What can hang from each mark:
J751: J255 J542
J255: J277 J379
J846: J277 J379 J478 J751
J542: J379 J751
J277: J255 J542 J846
J478: J846
J379: J255 J846

Each row was made from one small tree. The marks that hang from a mark follow it in brackets, in the order of their numbers. Every link used is in the known rows. Write each row's tree.
Known rows:
J846[J751]: [  0.8  -7.5  -3.3 -20.2   5.4  -0.4  -1.0   3.0   7.7  -4.6   7.1  -0.3
 -12.6   0.0   2.1  -0.5 -18.4   7.7   5.2   3.0  -2.6  -3.0  -1.4]
J751[J542]: [ -3.5  -6.5  -6.3   8.1   8.5   4.1   8.8   3.0  12.7   0.2  -6.0   0.5
 -19.4  -0.9   3.7   0.1 -26.7   7.4   7.3  -1.3  -1.1   9.3 -21.2]
J478[J846[J277[J542[J379]] J751[J255]]]: [ -1.4  -6.6  10.0 -15.8  19.5 -13.7  -3.6  13.8  -5.7   4.8   8.8  -4.3
 -23.1  14.0 -31.4 -20.5 -30.8   1.6  -2.2  -7.4  -5.0  20.1   6.9]
J478[J846[J379 J751]]: [ -3.9  -8.8   6.8 -28.1  -0.9  -9.2 -17.9  -9.6  15.4  -6.3   7.3  -4.7
  -8.6  12.1  -3.9  19.2 -16.5   4.1   2.0  -6.4   0.4 -22.8  10.0]
J255[J277[J542 J846] J379]: [ -7.3 -16.8  61.7  18.4   8.9 -26.6  32.3 -21.8  -5.8  -4.2   2.5  10.2
 -15.9 -27.9  11.5  -9.4   4.7  12.8  21.5  -2.3  -4.3  42.9 -14.8]
J277[J542]: [ -2.7 -11.3  15.5  10.3  12.9 -12.5  -2.7   3.6   9.0  -0.9  -1.1   0.6
 -19.8 -11.9  -2.2  -8.7 -11.2   3.2  15.1  24.4  -1.3  11.2  -9.7]
J542[J379[J255 J846[J478]]]: [ -6.8  12.6 -10.8 -10.1   6.4  -3.1 -16.0   4.1  -6.4   6.6  -7.0   8.6
  -4.3  -1.6  10.4   7.6 -18.1  12.6   0.3 -46.2   1.0 -32.9 -10.2]
J846[J277[J542] J478 J751[J255]]: [  5.5  -3.2 -47.4 -18.2  16.2  -4.7   4.9   1.8   1.4 -16.3  17.7 -11.5
 -24.7   1.7 -20.5 -24.2 -55.7   6.1  27.0  29.0  -5.2  10.4  13.2]
J277[J255 J542[J379 J751] J846[J478]]: [ -3.5   1.6  29.5  18.4  10.3 -44.6   1.7   3.5  31.6   3.6   7.0  -8.2
 -32.0 -24.3   5.1 -18.9 -28.8  22.3   0.5 -33.9   7.8  27.5   3.8]
J478[J846[J277[J542]]]: [ -5.7  -7.0  13.9  -0.8  12.1 -14.1  -4.3   5.1   3.1   0.6  -5.8   2.1
 -15.9  -1.6 -15.2  -4.2 -16.1   1.6  11.8  21.7  -2.5  15.4 -12.5]
J846[J277[J255] J379 J478]: [ -0.9   3.4 -40.2  -9.4  -5.2  -4.2  -6.3  -9.4  14.6  -9.5  11.4 -14.5
 -13.6   6.1  -1.5  -0.8 -49.3  12.8  23.6  -5.7   6.0 -17.6   3.9]
J542[J379[J255[J277] J846[J478]] J751]: [-12.7  15.9   8.9  -3.5   4.9 -19.7  -3.6  -7.3   7.8   2.9   0.7  29.3
 -10.6 -10.4  16.9  -6.8  -9.0  21.8  -2.1 -70.7   4.8 -30.3 -12.3]
J751[J255]: [ -3.3  -8.2 -21.0   2.2  18.8  12.3   5.2  -5.8  -3.0  -0.9   1.5   2.2
 -19.3   1.5  -3.5  -4.0 -22.3   4.6   6.9  -4.7  -6.1   7.7  -9.3]
J379[J255[J277[J542]]]: [-12.8 -11.3  26.8  13.3   5.9 -22.0  14.8  -7.9  -5.6  -9.7   2.1  21.4
 -12.5 -13.6   2.6 -14.7   2.1   3.9  21.2   1.8  -2.8  -0.8 -10.9]
J277[J255 J542[J751] J846[J379 J478]]: [ -2.3  -5.0   2.1  17.2   1.8 -44.1  -3.9 -15.9  41.0 -11.8  17.0  -9.2
 -28.5 -17.4   9.8  -5.5 -40.0  19.5  21.3   1.0   6.3  13.8  15.8]
J379[J255 J846]: [ -8.7  -3.1  -9.1   1.2   6.6   4.7  -6.8  -1.8 -10.9   1.8  -4.3  23.8
  -1.5   2.0  11.0   9.6 -11.7   8.2   8.8  -7.3  -7.2 -18.8 -18.7]
J846[J379 J478 J751[J255]]: [  3.9  -2.2 -55.5 -27.6   6.0   2.3 -10.1 -16.3  12.3 -17.4  20.3 -17.2
 -17.1   9.9  -3.9   1.7 -47.3   7.8  18.8  -3.6  -0.3 -24.2  21.2]
J478[J846[J277[J255 J542[J751]] J379]]: [ -7.4  -9.2  11.5   9.6   3.4 -28.4 -13.0  -5.1  26.6  -0.8   8.9   5.1
 -25.0   3.0 -12.0  -9.6 -31.5   9.8  11.6  13.3   3.5   8.3   2.3]
J255[J379]: [ -2.0 -11.4   6.0  -1.7  10.3  10.6   7.5 -11.3  -4.9   2.9  -8.6   2.5
 -11.5 -16.9  12.3   8.8  -0.9   9.1   6.6  -3.0  -3.2   9.5 -21.5]
J846[J379 J478]: [  0.3   2.4 -30.5 -14.1   0.5  -6.7 -17.1 -13.2  19.4 -10.5   4.0 -15.2
 -12.1  -3.9  10.6  14.7 -27.1   9.1  19.2  -6.9   6.4 -28.6   3.3]
J478[J846[J277[J542] J751]]: [ -2.2  -9.9  12.5 -18.3   9.2 -16.3  -2.9   8.2   4.3  -5.2   4.7   1.0
 -15.1   4.5 -19.9  -7.7 -23.8   2.3  10.7  27.0  -4.3  12.4   0.6]
J379[J255]: [ -6.2  -8.4 -16.1  -0.5   5.6  -2.6   1.7  -0.2  -5.6  -4.3  -3.9  11.4
  -7.0  -3.9  10.7   8.4  -6.5   5.9   9.7  -3.0  -3.3  -9.0 -12.5]

Write each row's tree:
[-10.8  -5.5  14.2  10.2  20.1  13.0  18.6 -30.0  -6.8   5.3   3.9  35.7
 -18.8 -11.6  10.3 -12.9  -9.9  18.0   3.7 -33.1  -8.5  11.2 -23.9] | J542[J751[J255[J277 J379[J846]]]]
[ -9.2  13.9  41.4   7.9  11.6 -29.1  -8.1  -4.4  22.5   7.4   3.0  17.9
 -22.8 -17.6   5.2 -23.0 -14.2  19.4   2.8 -42.9   6.8  -9.5  -9.1] | J255[J277[J542[J379[J846[J478]] J751]]]
[  7.2   0.0 -78.5 -22.6   4.6   1.7   6.2  -5.5  12.9 -19.4  21.4 -16.6
 -21.7  22.0 -11.4  -8.6 -77.2  10.0  26.9  10.6  -1.9  -4.4  12.7] | J846[J277 J379 J478 J751[J255 J542]]
[ -3.8  -4.3 -10.6 -15.2   0.8 -10.9 -12.8  -5.8   7.5  -1.9   0.8  -1.1
  -7.5  13.8  -4.1  17.5 -22.0   4.4  11.2   1.2   1.6  -9.7  -5.6] | J478[J846[J277 J379]]
[-16.2 -10.5  30.2   9.6   1.6 -41.6  -5.0 -20.7  17.2 -11.2   6.0  26.4
 -15.9  -7.7   3.4  -0.4   4.4   7.2  13.7  -6.5   2.6 -13.2   1.9] | J478[J846[J379[J255[J277[J542[J751]]]]]]
[ -6.9   3.0  14.5 -25.1   2.0  13.6  10.7 -26.5  -5.1  -5.5   5.4  13.0
  -4.6 -13.6   8.3  -2.1 -16.2  17.5  12.2 -33.9  -3.1 -21.4 -10.1] | J255[J277 J379[J846[J478 J751]]]
[ -6.7 -13.5  18.9  14.9  18.1 -13.5  39.4 -30.9  -0.8  -4.9  10.0  22.3
 -23.1 -21.1  17.2  -9.0  -6.3  20.8   7.6 -34.5  -6.5  44.8 -15.4] | J542[J751[J255[J277[J846] J379]]]
[ -6.2  -9.8   9.9   8.0   6.1 -23.3  20.9 -28.0   1.8 -11.5  20.3   6.8
 -14.4   4.2   7.9  -1.1 -21.8  11.1  20.8 -22.2  -3.4  15.8   2.0] | J751[J255[J277[J846[J379]]]]
[  1.6 -11.1   1.3  -3.5   4.0 -16.7  21.4   3.3  15.0  -8.5   9.8  -3.6
 -17.5   1.1   7.0   0.8 -37.5  13.8   8.3  -1.3  -4.7  30.9  -5.2] | J277[J846[J751[J542]]]
[  0.1   0.5 -12.9 -27.8   6.2  20.4  -4.2 -15.4  -2.1  -2.6   1.1   1.1
  -6.1 -10.4   8.8   8.9 -23.8  15.8   9.0 -13.7  -4.5 -18.6  -7.3] | J255[J379[J846[J478 J751]]]
[  4.2   5.5 -47.0 -19.3  -1.2 -11.4 -11.3  -6.1  13.3 -11.7   8.5 -12.2
 -10.0   4.9   5.3   8.5 -41.1  10.5  27.4   6.1   6.0 -18.4   0.3] | J846[J277 J379 J478]
[ -3.3  15.1 -29.1 -15.1   4.9  -7.6 -11.3  10.8 -11.2   4.8  -3.5  10.6
  -2.4   7.0   4.8   1.6 -30.2  14.4   8.0 -35.0   0.3 -23.0 -12.3] | J542[J379[J255 J846[J277 J478]]]
[ -0.1  -6.1  49.0  14.8  12.4 -42.2   3.9  11.4   8.4   7.1   1.6  -6.1
 -19.6 -10.8   4.6  -7.8  -8.9  10.2   3.9 -11.4   0.8  36.3  -4.9] | J277[J542[J379] J846]
[ -0.7  -2.1  19.3  -3.1  20.5  -4.9 -11.2   9.3  -4.7   9.9  12.5   5.4
 -21.0  11.1 -17.3 -23.9 -32.0   6.1  -0.1  -6.5  -7.9   5.1   4.7] | J277[J542[J379[J846[J751[J255]]]]]
[ -1.7   0.9   7.0  10.8   9.8 -54.9   0.4   6.6  19.2  -4.4   4.0   2.8
 -22.6 -23.0  16.3  -4.4 -15.8  18.6   7.2 -24.1   4.9  18.5   4.3] | J277[J542[J379[J255] J751] J846[J478]]
[ -6.4  -8.4   5.8 -16.2   6.0   5.2   3.2   1.5  14.1  -2.6  -4.2  -1.1
 -17.0   5.7  -9.2   5.8 -27.7   5.5  -5.6 -11.9  -3.3   1.9  -8.7] | J478[J846[J751[J542]]]
[ -0.6  -6.4 -20.6 -23.3  -2.7  -9.6  -2.5   0.8  15.3  -8.4   9.7  -4.3
 -13.0  23.4 -11.2   7.9 -46.9   6.0  10.5   7.6  -0.5  -2.7   0.6] | J478[J846[J277 J379 J751[J542]]]
[ -3.8   7.7  23.5   2.9  14.1 -13.1 -16.4   8.7  16.4  18.5  -2.5  18.5
 -17.0  -2.1  12.8  -3.0 -11.5  18.0 -13.8 -38.7   2.1  -3.4 -18.7] | J542[J379[J846] J751]
[ -1.8  -1.1 -13.9 -18.1  14.3   1.6   9.6  13.9  -1.6   5.6   3.6  -3.9
 -22.9  24.4 -26.1 -12.5 -46.7   6.2 -10.2 -31.2  -5.1  18.9  -4.2] | J478[J846[J277 J751[J255 J542[J379]]]]
[ -5.6  -0.9 -10.8  -9.3   1.9  30.1   9.6 -14.4   4.4  -0.3   1.0  -2.5
 -15.5  -5.1  -1.4  -6.4 -51.4  18.7   6.3 -23.4  -4.7  -8.2 -11.5] | J277[J255[J379[J846[J478 J751[J542]]]]]
